Each row was made from one small tree. The marks that hang from a mark follow it in brackets, in the order of their numbers. Every link used is in the known rows. Write each row's tree.
Known rows
Z_669[Z_347 Z_835[Z_448] Z_891]: [-0.101  0.383 -3.609 -1.379 -1.726 -1.459 -3.865  3.348  1.135 -0.174
  1.999  1.042  2.355  0.664 -4.197 -2.684  2.145  0.225 -1.674]
Z_417[Z_347[Z_669[Z_327]]]: [ 4.117 -0.386  5.622  3.562  4.892  3.219  2.341 -3.239 -0.958 -1.053
 -3.182 -3.025 -5.418  1.322  2.173  1.412 -1.290 -1.391  0.612]
Z_891[Z_669[Z_327 Z_347[Z_417] Z_835]]: [-1.119 -6.586 -3.300 -1.686 -3.056  0.642  1.442 -2.227 -3.288  3.373
  3.098  0.859  4.764  1.090  0.414 -2.943  0.042  0.950 -1.873]
Z_347[Z_417]: [-2.497 -0.439 -0.412  1.244  1.255  1.055  2.907 -0.766 -0.199 -1.401
 -3.406  1.481 -1.507 -1.624  1.918  1.555 -1.013  0.348  1.633]
Z_347[Z_417 Z_669[Z_835 Z_891]]: [ 1.748 -1.553 -1.658  1.880 -0.854  2.489 -2.654  0.339 -0.521  0.313
 -1.136 -1.720 -1.284  1.873  3.444  1.041 -1.151  2.214 -2.884]
Z_121[Z_891]: [ 0.424  1.360  1.756  0.693 -1.529  0.812  1.527  0.771  3.498 -0.443
 -2.116  2.678 -1.490 -2.453 -0.114  1.497 -2.125  0.318  4.023]
Z_327[Z_669[Z_835]]: [ 0.391  4.130 -0.267 -0.272  3.006 -2.465 -0.141 -1.085  3.829 -1.246
  1.338  1.017  1.920 -1.269  2.855  1.881 -0.908  0.734 -0.934]
Z_347[Z_669[Z_327 Z_835]]: [ 2.149 -1.851  2.563  0.438  1.769  0.906 -0.350 -2.112 -0.943 -0.491
  0.257 -1.136 -1.551  1.739  2.777  0.480 -0.708 -1.226 -3.273]
Z_891[Z_669[Z_347]]: [-0.195 -0.639  0.942 -0.134 -2.052  0.918  3.816  0.520 -0.020  1.319
  1.179  2.500  3.626  0.097 -1.954 -0.677  1.309  0.502  5.255]
Z_347[Z_669[Z_835]]: [ 2.242  0.802  2.011  1.088  1.582  1.991 -0.036 -0.068  0.621 -1.392
 -1.655 -0.548 -1.559  1.485  3.240  1.931 -0.858 -0.950 -2.012]
Z_347[Z_669[Z_891]]: [ 2.980  1.808  3.966  2.756 -0.331  2.225 -0.183  0.698  1.625 -0.827
 -1.367 -0.580 -2.595  0.831  1.210  2.600 -0.026  0.947  2.108]
Z_417[Z_347[Z_669[Z_835]]]: [ 4.544  0.451  2.395  3.536  4.617  3.566  0.270 -0.964  0.467 -1.355
 -3.642 -2.326 -3.394  2.716  3.312  1.425 -1.632 -0.607 -1.723]
Z_835[Z_448 Z_669[Z_347]]: [-3.999  3.334  0.409 -2.855  1.164 -2.973  1.459  2.004 -1.577 -1.503
 -1.307 -1.618 -1.174 -1.886 -3.571 -0.159  1.388 -3.473  1.750]
Z_327[Z_669[Z_891]]: [ 1.528  5.384  2.037  1.062  1.419 -2.269 -0.450 -0.291  4.814 -0.419
  1.569  1.051  0.998 -1.792  0.791  2.575  0.352  2.060  2.447]
Z_835[Z_448 Z_669[Z_347[Z_417] Z_891]]: [-4.419  1.222 -3.114 -2.607 -0.914 -2.286 -1.014  2.614 -3.163  0.137
 -0.900 -2.113 -1.104 -1.581 -2.989 -1.044  1.203 -0.694  0.055]
Z_669[Z_327 Z_347 Z_835[Z_448] Z_891]: [-0.226 -1.939 -2.802 -2.422 -1.965 -2.413 -4.435  1.038 -0.322  0.906
  4.094  0.384  2.493  0.735 -4.400 -3.765  2.054 -0.668 -3.282]
Z_417[Z_347]: [ 1.254  1.466  3.348  3.180  4.855  1.207  3.317 -1.605  0.924 -1.820
 -4.312  0.746 -2.625 -0.111  0.520  1.656 -1.005 -0.466  2.761]
Z_835[Z_448]: [-1.890  1.880  1.042  1.344  0.895 -0.949  0.462  1.237  1.521 -3.252
 -2.338  1.966 -2.300 -1.380 -0.890  0.104  0.871 -2.407  1.837]
Z_835[Z_669]: [-2.683  3.493  3.886 -1.459  2.578 -3.037  4.228 -0.736 -1.633 -1.732
 -1.452  0.394 -1.206 -1.459  0.752  2.980 -0.546 -2.335  1.895]
Z_327[Z_669[Z_347 Z_891]]: [ 1.650  4.993  0.386 -0.621  0.997 -1.502 -0.341  0.799  3.284  0.833
  2.569 -0.257  2.673 -2.159 -2.283  1.064  1.165  2.907  3.137]
Z_669[Z_835]: [-0.298  0.422  0.213 -0.287  0.920 -0.828  0.786 -0.490  0.864 -1.544
 -0.522  2.578  1.395  0.208  1.247  0.940 -0.555 -0.323 -1.117]
Z_835[Z_669[Z_327]]: [-2.910  0.981  4.743 -2.285  2.590 -3.762  3.837 -2.945 -2.896 -0.696
  0.586 -0.136 -1.056 -1.172  0.282  1.945 -0.725 -3.130  0.247]

Which tree is each row?
[-3.123  4.303  1.842 -1.292 -0.316 -4.248 -1.331  1.860 -0.245 -1.593
 -0.355 -0.279 -1.381 -1.219 -1.353  0.928  1.198 -2.633  0.846] : Z_835[Z_448 Z_669[Z_891]]
[-1.863 -1.609 -6.748 -1.334 -2.366  0.108 -4.121  2.567 -0.383  0.264
  0.186 -0.215  1.722  0.114 -2.633 -3.230  1.239  1.288 -3.002] : Z_669[Z_347[Z_417] Z_835[Z_448] Z_891]
[ 1.416 -2.032 -0.108  0.192 -5.314  0.843 -0.175  0.692  2.535  2.015
  1.666  3.939  2.912  0.426  0.950  0.015 -1.648  0.944  2.199] : Z_121[Z_891[Z_669[Z_835]]]
[-3.281 -1.388 -1.238 -3.609  0.257 -2.597  1.292 -1.317 -5.067  2.591
  2.422 -2.194  0.477 -1.494 -1.988 -0.407 -0.228  0.629 -0.411] : Z_835[Z_669[Z_327 Z_347[Z_417] Z_891]]
[ 0.506 -3.025  3.215  0.345 -5.452  0.632  2.237 -1.568  1.526  2.442
  2.171  3.103  0.912 -0.727  0.466 -0.125 -1.679  0.327  4.416] : Z_121[Z_891[Z_669[Z_327]]]
[ 0.892 -1.244  1.152 -1.538 -0.149 -1.114  0.508 -0.666 -0.909  2.040
  3.074  0.814  2.172 -0.553 -4.218 -1.589  1.319  1.067  1.686] : Z_669[Z_327 Z_347 Z_891]
[ 5.545 -0.389  5.155  3.931  3.661  2.685 -0.244 -2.339 -0.178  0.416
 -1.410 -3.024 -4.311  2.305  1.076  0.759 -0.719  0.495  0.391] : Z_417[Z_347[Z_669[Z_327 Z_891]]]
[-3.000  1.072 -1.939 -2.665  0.177 -1.017  1.826  1.000 -3.601  1.539
 -0.203 -1.541  0.566 -1.602 -1.802  0.606  0.207  1.039  1.036] : Z_835[Z_669[Z_347[Z_417] Z_891]]
[-0.221  4.236 -2.751 -1.755  1.726 -2.483 -2.913  1.800  3.201 -1.338
  1.406 -0.529  1.966 -1.539 -1.283 -1.259  1.451 -0.427 -1.317] : Z_327[Z_669[Z_347 Z_835[Z_448]]]
[ 0.577 -1.435 -1.515  1.605  1.127  3.016  0.079 -0.234 -1.048 -1.017
 -2.997 -1.894 -2.561  1.071  4.053  1.466 -1.786  0.341 -2.787] : Z_347[Z_417 Z_669[Z_835]]
[ 1.091 -1.945  0.541 -1.019 -0.567 -2.452 -1.687 -1.789  0.193  0.962
  4.061  2.127  2.748  0.963 -0.302 -0.549 -0.080  0.738 -2.810] : Z_669[Z_327 Z_835 Z_891]
[-2.055  2.159 -6.108 -1.651  1.416 -1.114 -2.661  1.195  1.465 -0.333
  0.205 -1.733  0.568 -2.101  0.161 -1.703  0.336  0.775 -2.518] : Z_327[Z_669[Z_347[Z_417] Z_835[Z_448]]]
[ 0.909  1.111  0.656  1.725  0.716  1.039 -2.736  1.600  1.372 -2.882
 -2.281 -1.337 -2.951  1.651  1.984  0.281  0.487 -2.473 -2.828] : Z_347[Z_669[Z_835[Z_448]]]
[ 5.922 -1.835  3.142  2.635  2.792  2.153 -2.173 -2.171 -0.560  0.737
  0.343 -2.773 -2.170  3.633  1.906  0.017 -1.333  0.578 -3.653] : Z_417[Z_347[Z_669[Z_327 Z_835 Z_891]]]
[-1.365 -2.363 -5.025 -1.604  0.651  0.708  0.817  0.225 -1.665  0.249
 -1.037  0.489  2.141 -0.546 -0.785 -1.207 -0.363  1.281 -1.729] : Z_669[Z_347[Z_417] Z_835]
[-0.696 -0.843 -0.791  0.475 -3.138 -0.953 -1.391  0.965  1.693 -0.900
  0.946  3.002  2.443  1.545  0.716 -1.524  1.212 -1.895 -0.680] : Z_891[Z_669[Z_835[Z_448]]]
[-0.715 -5.635 -1.838 -0.700 -6.141  2.695  2.721 -0.740 -1.013  4.445
  1.376  1.145  1.504 -1.535 -0.993 -2.131 -1.181  1.844  3.719] : Z_121[Z_891[Z_669[Z_327 Z_347[Z_417]]]]
[-1.315  0.243 -3.078 -1.541  0.257 -1.059 -1.752  2.482  0.429 -1.243
 -0.209  0.942  1.289 -0.187 -2.953 -2.567  1.678 -1.300 -1.537] : Z_669[Z_347 Z_835[Z_448]]
[-3.495  1.425  3.079 -2.146 -0.445 -4.710 -1.330 -0.220 -1.579 -0.731
  2.044 -0.872 -1.160 -0.719 -1.579 -0.177  0.907 -3.227 -0.851] : Z_835[Z_448 Z_669[Z_327 Z_891]]
[-0.672 -0.742 -2.891 -0.196 -0.867  1.115  0.928  0.804 -0.753  1.278
 -0.483  0.300  1.054 -1.117 -2.446 -0.516  0.518  2.714  1.887] : Z_669[Z_347[Z_417] Z_891]
[-1.576 -2.807 -1.972  0.288 -2.678  2.040  3.929 -0.091 -1.743  1.912
 -0.519  1.280  2.441 -0.349 -0.181 -0.892  0.796  1.353  3.582] : Z_891[Z_669[Z_347[Z_417]]]
[ 1.020 -0.211  0.844  2.805 -0.610  3.010 -0.400  0.479 -0.061  0.091
 -2.807 -1.901 -3.280  0.582  2.989  1.878 -0.696  1.673  0.782] : Z_347[Z_417 Z_669[Z_891]]
[ 1.026 -2.609  1.971  1.852 -0.395  2.522 -0.356 -1.817 -1.662  1.066
 -0.797 -2.156 -3.328  0.938  2.597  0.783 -0.642  1.042 -0.667] : Z_347[Z_417 Z_669[Z_327 Z_891]]
[ 0.289 -0.803 -3.000  1.919 -1.688  2.154 -5.269  2.219  0.299 -0.892
 -1.816 -2.312 -2.710  1.732  2.457 -0.533 -0.154  0.133 -3.941] : Z_347[Z_417 Z_669[Z_835[Z_448] Z_891]]
[ 0.549 -4.514 -0.629 -2.202 -2.840 -0.214  1.530 -1.730 -1.803  3.028
  4.696  1.888  5.557  1.574 -1.669 -2.391  1.116 -0.066 -0.697] : Z_891[Z_669[Z_327 Z_347 Z_835]]
